Known rows, with every step that occurs
kedel-bovu: [-13.0  15.5 -14.7 -25.8  -6.3   7.7  -1.6   5.7  -9.3  -6.0   6.9   7.9
 -31.3  -1.8 -13.8  -3.1   1.6  -7.7 -23.4  -8.7   5.7   7.0]
radi-lopap: [ -6.9  -0.4  12.1   9.7  15.4   2.1   4.4  -4.7  -9.8  -7.5 -12.6  14.7
 -25.6  -2.9   0.3  14.8 -18.4  -6.8 -14.1   4.4 -14.8  16.1]
kobed-radi-lopap-kamop: [-13.1   5.8  16.3  -7.0  32.1  18.4  15.5  11.9 -16.7 -10.0 -27.7  16.5
 -16.3  12.7   3.5  16.9 -21.9 -30.8   7.3  -3.1 -11.0  27.0]
kedel-bovu-kamop-lopap-radi: [  1.7  20.5 -10.1 -13.4  -8.6   8.4  -3.5   5.0 -22.9   3.2  -6.0  -6.3
 -57.3   2.0 -23.5   7.2  10.6  -1.8 -17.5  -8.7  -3.5  14.4]
bovu-moteza-radi: [  5.8 -14.3  23.4  35.4 -14.8 -14.4  -0.2   9.1  14.0  -7.8  -0.1 -35.0
  -5.2  -7.3  -7.0  21.0  14.7   2.6  16.9  28.7 -23.6  29.9]
teno-moteza-radi-kobed: [ -7.2 -23.6  33.8  -4.0  16.4  -1.0  25.1   0.0  24.6 -20.2  19.4  15.1
 -13.6  -9.6   3.3  34.5  -9.2 -20.4   5.9  14.0 -14.5  62.8]
kobed-radi-moteza-bovu-kamop: [-12.9 -17.0  -1.4   2.3  26.5  20.5  22.1  15.9 -37.6 -12.2  -6.6   6.7
   5.7  17.4  -3.8  29.9  -4.4 -29.2  25.1   5.7   4.9   6.4]
moteza-radi: [  0.6 -20.1  25.5  12.4  11.5  -2.3   5.8  -2.6  18.9 -11.0  13.4  11.5
 -17.5  -2.4  -6.3   8.8  14.4   0.6  -5.1  11.5 -23.3  27.6]
teno-moteza-bovu-kamop-lopap-radi-kedel: [ -3.1 -12.3  25.9  -8.1  12.6  -6.7  29.2   3.8  -8.8 -12.3 -10.0  -7.7
 -42.0  -7.0  -1.0  40.5  13.5 -20.9 -10.5  -3.1  -1.8  31.8]
moteza-radi-bovu: [ -9.4 -28.7  14.8  -3.3   1.8   6.6   7.2  -1.7   5.5  -2.7   7.2   6.8
 -27.0  -6.0  -0.4  12.8  -6.2  -4.8  -3.0   8.3 -28.2  25.1]
moteza-radi-bovu-kamop: [ -5.3 -30.0  13.4   6.0  -3.5   8.0   6.9  -1.9  -2.6   0.8   0.0  -4.0
 -31.1  -4.6  -6.1  20.4   5.1  -5.3  -3.9  11.6 -33.5  30.2]
kobed-radi: [ -0.1  -2.9   5.0  -4.0  12.3  22.4   9.4  19.7  -8.7  -7.5   1.1   9.9
   9.7  16.4  -3.9   9.4  -6.0 -24.6  19.8  -0.6  -3.0   8.4]
radi-kedel: [-17.3  -5.7   6.1   0.0  -7.9 -11.0 -12.1  -4.4  -7.7   4.8  -3.1  18.4
   7.5   4.4  23.4  23.9   5.3  -5.0  27.6  -3.4   8.8  15.5]
kedel-bovu-radi-kobed: [-21.0  17.6 -15.8 -11.5   1.0  -3.4 -17.5  16.5 -18.8  -5.2  31.7  -3.0
 -22.2  -7.3 -12.0  14.1  -8.3  -9.0 -30.3   6.8 -12.0  46.9]
kamop-lopap-radi: [ 18.2  13.8  12.0   1.1  10.1  -1.0  -4.8  -0.6  -3.7   8.3  -8.1   1.2
 -42.1  -0.3  -1.6  -0.1 -14.6  16.1  17.0  -6.6  -3.0   1.0]
kobed-radi-moteza-bovu: [-15.0 -15.5  -1.4  -4.5  30.4  19.7  22.5  16.5 -30.4 -14.6  -1.1  14.2
  10.1  16.2   0.6  25.3 -11.9 -29.6  25.3   3.3   9.1   3.4]
moteza-bovu-kamop-lopap-radi-kedel: [ -3.5  -6.3   4.1  10.7   6.0  -6.7  15.8   2.3 -26.8  -3.8 -15.0 -19.8
 -46.6  -1.4 -10.7  31.8  24.7   1.2 -28.0   0.3  -2.6   9.9]
radi-kedel-bovu: [-26.3   4.5  -4.5 -17.3 -12.6  -5.3 -13.7  -1.4 -14.5   0.8   2.3  25.1
 -14.0   3.8  13.7  21.8   7.0  -9.8  12.5 -10.8  13.4  20.4]
lopap-radi-bovu: [ -7.6  -4.6   3.7 -27.4   5.9  -2.8 -10.3  11.5 -23.2   9.7 -15.1 -13.9
   2.1 -14.3  10.0  16.6 -35.5 -14.4  -8.2  -6.8   3.8   7.0]
teno-moteza: [  0.7  -8.3  21.5 -14.4   8.6   0.6  21.0   0.7  12.2 -10.5   1.3   4.8
 -11.5  -5.1   3.0  14.1  -3.2 -19.8   7.6  -3.6  -1.4  21.5]

Rows
[ 16.5   1.7   4.7  18.6   1.9   0.3  -3.5  -3.5 -28.3  13.1 -21.8 -16.3
 -32.6   5.9  -9.3  19.6   6.8   8.4  22.6   4.3  -8.5   8.8] -> bovu-kamop-lopap-radi-moteza
[  2.5 -25.6  32.0  -7.0   5.0   8.2  26.6  -2.9  11.1  -7.4   0.8   4.7
 -51.9  -6.3  -3.2  25.8  -1.7 -16.5  13.7   2.7 -27.4  41.0] -> teno-moteza-radi-bovu-kamop-lopap
[  2.9 -11.1  25.1  -9.3  15.8  -3.1  33.6   6.6  -5.1 -14.1  -9.2 -15.0
 -45.7  -8.2  -9.2  33.2  11.2 -19.1 -19.5  -2.1  -5.0  26.2] -> teno-moteza-bovu-kamop-lopap-radi
[-20.7  -7.1  -2.5  12.2  18.2 -14.7   6.6  16.0 -20.8 -12.4  23.7 -22.9
 -13.2 -11.6  -6.7  31.8   5.2  -5.7 -49.6  16.3 -13.5  37.5] -> moteza-bovu-radi-kobed
[  0.8  18.2 -15.3  -9.5 -14.2  12.3  -0.6   1.4 -18.9   2.1  -3.7  -3.3
 -61.1   5.7 -24.0   3.5  14.6   1.6 -12.9  -7.5  -6.2  10.9] -> kedel-bovu-kamop-lopap
[ -8.6 -13.6  21.2  10.9  -1.0  -2.3  -2.8  -6.2   4.4  -5.3   9.9  23.4
 -45.9   3.7  -1.2  25.7  25.2   0.5  10.9   6.3 -20.6  42.5] -> moteza-radi-kedel-bovu-kamop-lopap
[-11.9 -21.5  17.2  14.4  12.2  -1.8   5.3  -3.1  17.2 -14.1  25.0  14.8
  -3.4  -6.1  -1.1  28.7  -8.7   0.4  -2.5  25.4 -20.0  57.7] -> moteza-radi-kobed
[-11.2   5.0   5.5   1.5 -10.7  -2.0   0.1  10.5  -2.5 -13.2   3.6 -11.3
 -43.2  -7.1 -19.2  16.4   5.2  -8.7 -17.5  11.2 -17.2  33.1] -> kedel-bovu-moteza-radi-lopap
[-12.0   5.3  10.5 -17.8   3.7 -12.5 -20.9   9.6 -25.7   4.1 -12.5   0.2
  -0.6  -6.1   9.4  32.4  -1.5 -16.5  -4.8  -6.4  12.7  27.6] -> lopap-radi-kedel-bovu-kamop
[ -8.9  -4.0   3.3  19.8  20.2 -18.2 -21.0   9.7 -29.3   3.8  19.4  -9.7
  11.0  -2.2   5.4  15.0  -3.9  -4.2  13.9  14.2 -18.5  24.4] -> bovu-radi-moteza
[  1.1 -21.2  39.2  -6.1  15.7  -1.3  24.5  -0.2  26.5 -18.4  11.6  12.9
 -23.1  -7.5   0.0  21.0   6.7 -19.5   4.1   4.1 -18.3  42.0] -> teno-moteza-radi
[ -6.1 -28.7  31.9 -16.2   9.1   4.5  25.9   0.2  16.6 -12.5   6.6  10.2
 -31.2 -10.1   3.1  22.8  -8.0 -23.2   5.6   1.4 -20.8  40.1] -> teno-moteza-radi-bovu
[ -2.6 -15.5  18.8  35.3 -13.9 -15.0  -0.1   8.9  12.7  -9.6   8.1 -32.6
   3.1  -8.7  -3.3  34.1  -1.2   1.2  18.2  37.5 -22.0  52.1] -> bovu-moteza-radi-kobed
[ 12.3   8.4   7.0  -1.7  -4.4   1.5  -5.8   4.2 -13.1  14.5 -15.1 -17.0
 -47.9  -4.4   1.2   7.8 -27.8  12.4  25.8  -1.6  -8.7   3.6] -> kamop-lopap-radi-bovu-moteza
[-12.5 -16.2  -6.5  11.2  19.3  -1.0  19.5  -7.1 -39.5  -3.8 -11.2  -1.9
 -22.7   3.3  -2.6  27.9   0.5  -0.1  14.8   7.8   9.0  -3.9] -> radi-moteza-bovu-kamop-lopap
[-11.9   1.6  -0.6  21.3   9.6 -16.2 -23.5  15.4 -14.1   1.3  34.0 -16.7
  13.7  -7.9   2.2  25.0 -13.5  -0.8 -10.4  23.2 -24.7  58.1] -> bovu-radi-kobed
[-20.0  12.1  17.9  -4.7  28.0  -5.9   8.8  -9.3 -11.5  -3.6 -41.1   9.5
 -37.8  -5.9   9.5  11.6 -22.3 -10.4 -17.5  -4.2 -10.7  27.1] -> radi-lopap-kamop
[-11.2   0.4  10.1  20.9   1.4 -24.4 -31.4  12.4 -18.1   8.1  20.1  -6.9
   5.8  -1.7  14.0  21.8  14.0  -3.6   7.5   7.7 -22.8  39.2] -> bovu-radi-kedel
